What can hang from each mark
Q_404: Q_286 Q_517
Q_437: Q_404 Q_827
Q_517: Q_827
Q_827: Q_161 Q_437 Q_517
Q_286: Q_116 Q_404 Q_827
Q_116: Q_286 Q_437 Q_517

Every row comes from one small tree of marks. Brackets hold a mark, then the marks that hang from it, in the order of their numbers. Every link used is in the known rows. Which tree was each row made from?
(in the rows, 128 means zero)
Known rows
{Q_437 {Q_404 Q_286 Q_517} {Q_827 Q_161}}: [137 161 100  99  96 168  77 153 184 144 121  98  95 144 121 156 102 166
 121 148  85  32 142]
{Q_286 {Q_404 {Q_517 {Q_827 Q_161}}}}: [145 135 121 128 142 131 144 133 108 168 138 112  46 123  68 127 123 134
 135 162 133  55 149]
{Q_404 {Q_286 Q_827} Q_517}: [103 104 140  95 113 166 108 122 153 139 106 132 116 142 114 145 153 146
  84 191 106 136 127]
{Q_517 {Q_827 Q_161 {Q_437 Q_404}}}: [142 124  75 133  89 135 149 135 126 127  73  95 153 167 111 126 108  98
 131 104 101  97 173]
{Q_116 Q_286}: [158 116 115 103 126 144 136 111 100 142 114 113 122 144 138 139 139 162
 163 156  97 120 125]
{Q_116 Q_286 {Q_437 Q_404} {Q_517 Q_827}}: [142 168 124 135  85 176 114 159 113 172  98  39 145 134 217 122 160 135
 154 162  62   6 115]
{Q_404 {Q_286 {Q_827 Q_161 Q_437}} Q_517}: [118 113 112  98  86 164 120 111 131 143  93 129 116 164 108 134 136 140
  79 202 103 143 132]
{Q_286 {Q_116 {Q_437 Q_827} Q_517}}: [132 151 172 137 125 162 150 146 117 150 126  83  90 131 179 127 133 117
 121 169 105  40  62]
{Q_286 Q_116 {Q_404 {Q_517 {Q_827 Q_161}}}}: [142 120 149 127 150 146 184 135 114 165 144  92  13 127  73 142 121 146
 141 173 100  47 115]
{Q_827 Q_161 Q_517}: [165 128 115 149 108 118 103 130 141 133 116 126 144 175 103 105  75 165
 140 142 112 132 135]
{Q_404 {Q_286 Q_116} {Q_517 Q_827}}: [114  77 144  94 153 160 145 149 177 131  91  99  98 139  99 157 155 149
 129 178  68  99 132]
{Q_437 {Q_404 Q_286} {Q_827 Q_161}}: [144 153 100 107 109 154  92 145 184 119 125  88 126 143 130 143 100 159
 123 120  84  53 135]
{Q_437 {Q_404 Q_286} {Q_827 Q_161 Q_517}}: [154 140 113 123 103 140  72 157 196 124 120 105 131 154 120 128 104 176
 130 121  81  59 122]
{Q_827 Q_517}: [143 108 147 149 119 107 100 144 145 139 123 152 136 144 113 107 133 151
 138 128 122 135 110]
{Q_437 {Q_404 Q_517} {Q_827 Q_161}}: [139 180  98 111  79 169  80 152 162 164 126 111  80 144 125 156  86 148
 128 134 108  18 148]
{Q_286 Q_116}: [127 113 156 128 137 143 168 129 134 127 134 108  92 132 132 143 125 141
 136 139  95 119  94]
{Q_827 Q_161}: [150 147  96 129 118 136 131 114 123 122 121 103 139 158 117 126  70 142
 129 143 118 124 154]
{Q_286 Q_116 Q_404}: [141 122 165 139 159 126 190 126 108 147 172  99  27 109  94 127 138 151
 138 153 107  80  82]
{Q_437 {Q_827 Q_161 Q_517}}: [176 127 121 122 126 129  97 130 136 135 103 140 121 172  99 120  81 134
 135 136 141  78 125]
{Q_116 {Q_437 Q_404}}: [124 178 125 148  96 131  93 162 124 159 152  80 137 127 207 117 123 133
  97 126 104  75 105]
{Q_517 Q_827}: [130  93 120 123 145 135 144 140 140 118  83 110 156 141 109 136 128  96
 141 104 123 107 165]
{Q_827 Q_161 Q_437 Q_517}: [175 131  90 154  67 102 124 122  99 146  95 145 137 192 101  88 102 139
 124 152 115 146 119]
{Q_437 {Q_404 {Q_286 {Q_116 Q_517}}}}: [100 143 138 133 102 152 123 155 195 118 146  79 119 106 155 139 156 173
 129 126  49  90 104]
{Q_286 Q_116 {Q_827 Q_437 Q_517}}: [127  89 163 142  68 147 168 108 101 144  98 150 109 175 126 118 143 117
  89 150 112 159  68]
{Q_404 {Q_286 Q_116 {Q_827 Q_161}} Q_517}: [112 101 143  96 113 182 138 115 156 135 107 105  94 158 113 152 121 161
  90 206  78 130 115]

Which tree is each row?
[108 117 146 134  55 168 179 108 108 142 111 121 102 156 148 138 142 113
  82 136  98 137  82]	{Q_286 Q_116 {Q_827 {Q_437 Q_404}}}
[136 116 127 152  62 104 117 153 147 145 116 140 124 150 128 100 175 159
 122 129  71 133  80]	{Q_827 {Q_437 {Q_404 {Q_286 Q_116}}} Q_517}
[201 145 118 112 123 144  96 130  73 171 107  87 129 183 182 115  99 150
 138 182 108  54  97]	{Q_116 Q_286 {Q_437 {Q_827 Q_161 Q_517}}}
[123 150 143 140  77 183 152 116 112 146 127  65 117 173 185 137  78 130
  72 153  88 103  92]	{Q_286 {Q_116 {Q_437 Q_404}} {Q_827 Q_161}}
[113 136 120 132  84 147  98 141 185 118 131  97 150 136 142 130 128 173
 105 119  71 123 126]	{Q_437 {Q_404 {Q_286 {Q_827 Q_161 Q_517}}}}
[111 157 103 129  77 158  99 161 169 156 122  98 108 130 132 152 117 151
 133 117  82  63 164]	{Q_437 {Q_404 {Q_517 {Q_827 Q_161}}}}
[ 99 150 114 116  71 169  93 143 181 142 131  97 116 132 139 150 131 170
 100 146  71 101 140]	{Q_437 {Q_404 {Q_286 {Q_827 Q_161}} Q_517}}
[130  98  98  98 121 148 127 139 149 136  74 110 126 160  90 138 140 133
 117 182  87 110 161]	{Q_404 Q_286 {Q_517 {Q_827 Q_161 Q_437}}}
[155 159 110 134  85 140  73 155 172 145 124 116 115 156 122 131  88 159
 136 107 105  44 128]	{Q_437 Q_404 {Q_827 Q_161 Q_517}}
[151 109  82 127 108 131 160 125 108 124  64 106 155 175  99 122 106  86
 132 120 120 112 171]	{Q_517 {Q_827 Q_161 Q_437}}
[139 134 116 162  46 100 104 151 129 157 116 156 124 150 130  98 163 144
 125 116  98 125  96]	{Q_827 {Q_437 Q_404} Q_517}
[134 125  95 114  96 149 129 137 115 162  79 127 105 163  97 139 117 108
 127 162 120  88 169]	{Q_404 {Q_517 {Q_827 Q_161 Q_437}}}
[139 112 160 150 112 127 135 109 101 157 143 146  82 137  86 101 141 128
  95 148 153 116 100]	{Q_286 Q_404 {Q_827 Q_517}}
[153 169 129 128  77 189 125 109  66 172 100  60 144 166 212 110 125 128
 115 210 102  59  98]	{Q_116 {Q_286 {Q_827 Q_161}} Q_437 Q_517}
[112 134 118 135  45 153 135 107 102 144 105 140 135 153 144 124 145  97
  75 126 131 145 115]	{Q_286 {Q_827 {Q_437 Q_404}}}
[125 110 177 135 129 156 195 100  93 149 154 109  43 130  98 130 134 127
  94 157 127 104  79]	{Q_286 Q_116 Q_404 Q_827}
[130 105 135 142  59 133 128 107  96 145  90 168 143 172 122 103 147 102
  82 140 143 168 101]	{Q_286 {Q_827 Q_437 Q_517}}
[161 149 136 113 107 159 128 111  41 200 135  87  76 152 174 120 140 142
 102 208 117  63  93]	{Q_116 {Q_286 {Q_404 Q_517} Q_827} Q_437}
[154 147 138 125 122 156 152 117  89 162 134  92  73 111 125 118 174 160
 178 189 100  45 103]	{Q_116 {Q_286 Q_404} Q_517}
[143 177  64 136  36 139 125 128 110 160 113 112 103 167 127 125 100 137
 114 148  95 100 145]	{Q_827 Q_161 {Q_437 {Q_404 Q_517}}}
[122 132 140 139  55 187 192  91  94 137  91 104 108 175 137 124 116 103
  92 178 106 118  87]	{Q_286 {Q_116 Q_517} {Q_827 Q_161 Q_437}}
[137 115 130 140  84 151 115 103 122 134 102 138 154 181 116 116  87 130
  94 143 134 155 130]	{Q_286 {Q_827 Q_161 Q_517}}
[105 133 128 127  91 163 127 135 183 116 137  80 131 134 150 144 126 171
 104 124  57 117 116]	{Q_437 {Q_404 {Q_286 Q_116 {Q_827 Q_161}}}}
[118  72 167 118 132 147 143 120 164 105 112 116 139 151 122 127 149 155
  97 159  80 165  84]	{Q_404 {Q_286 Q_116 {Q_827 Q_517}}}
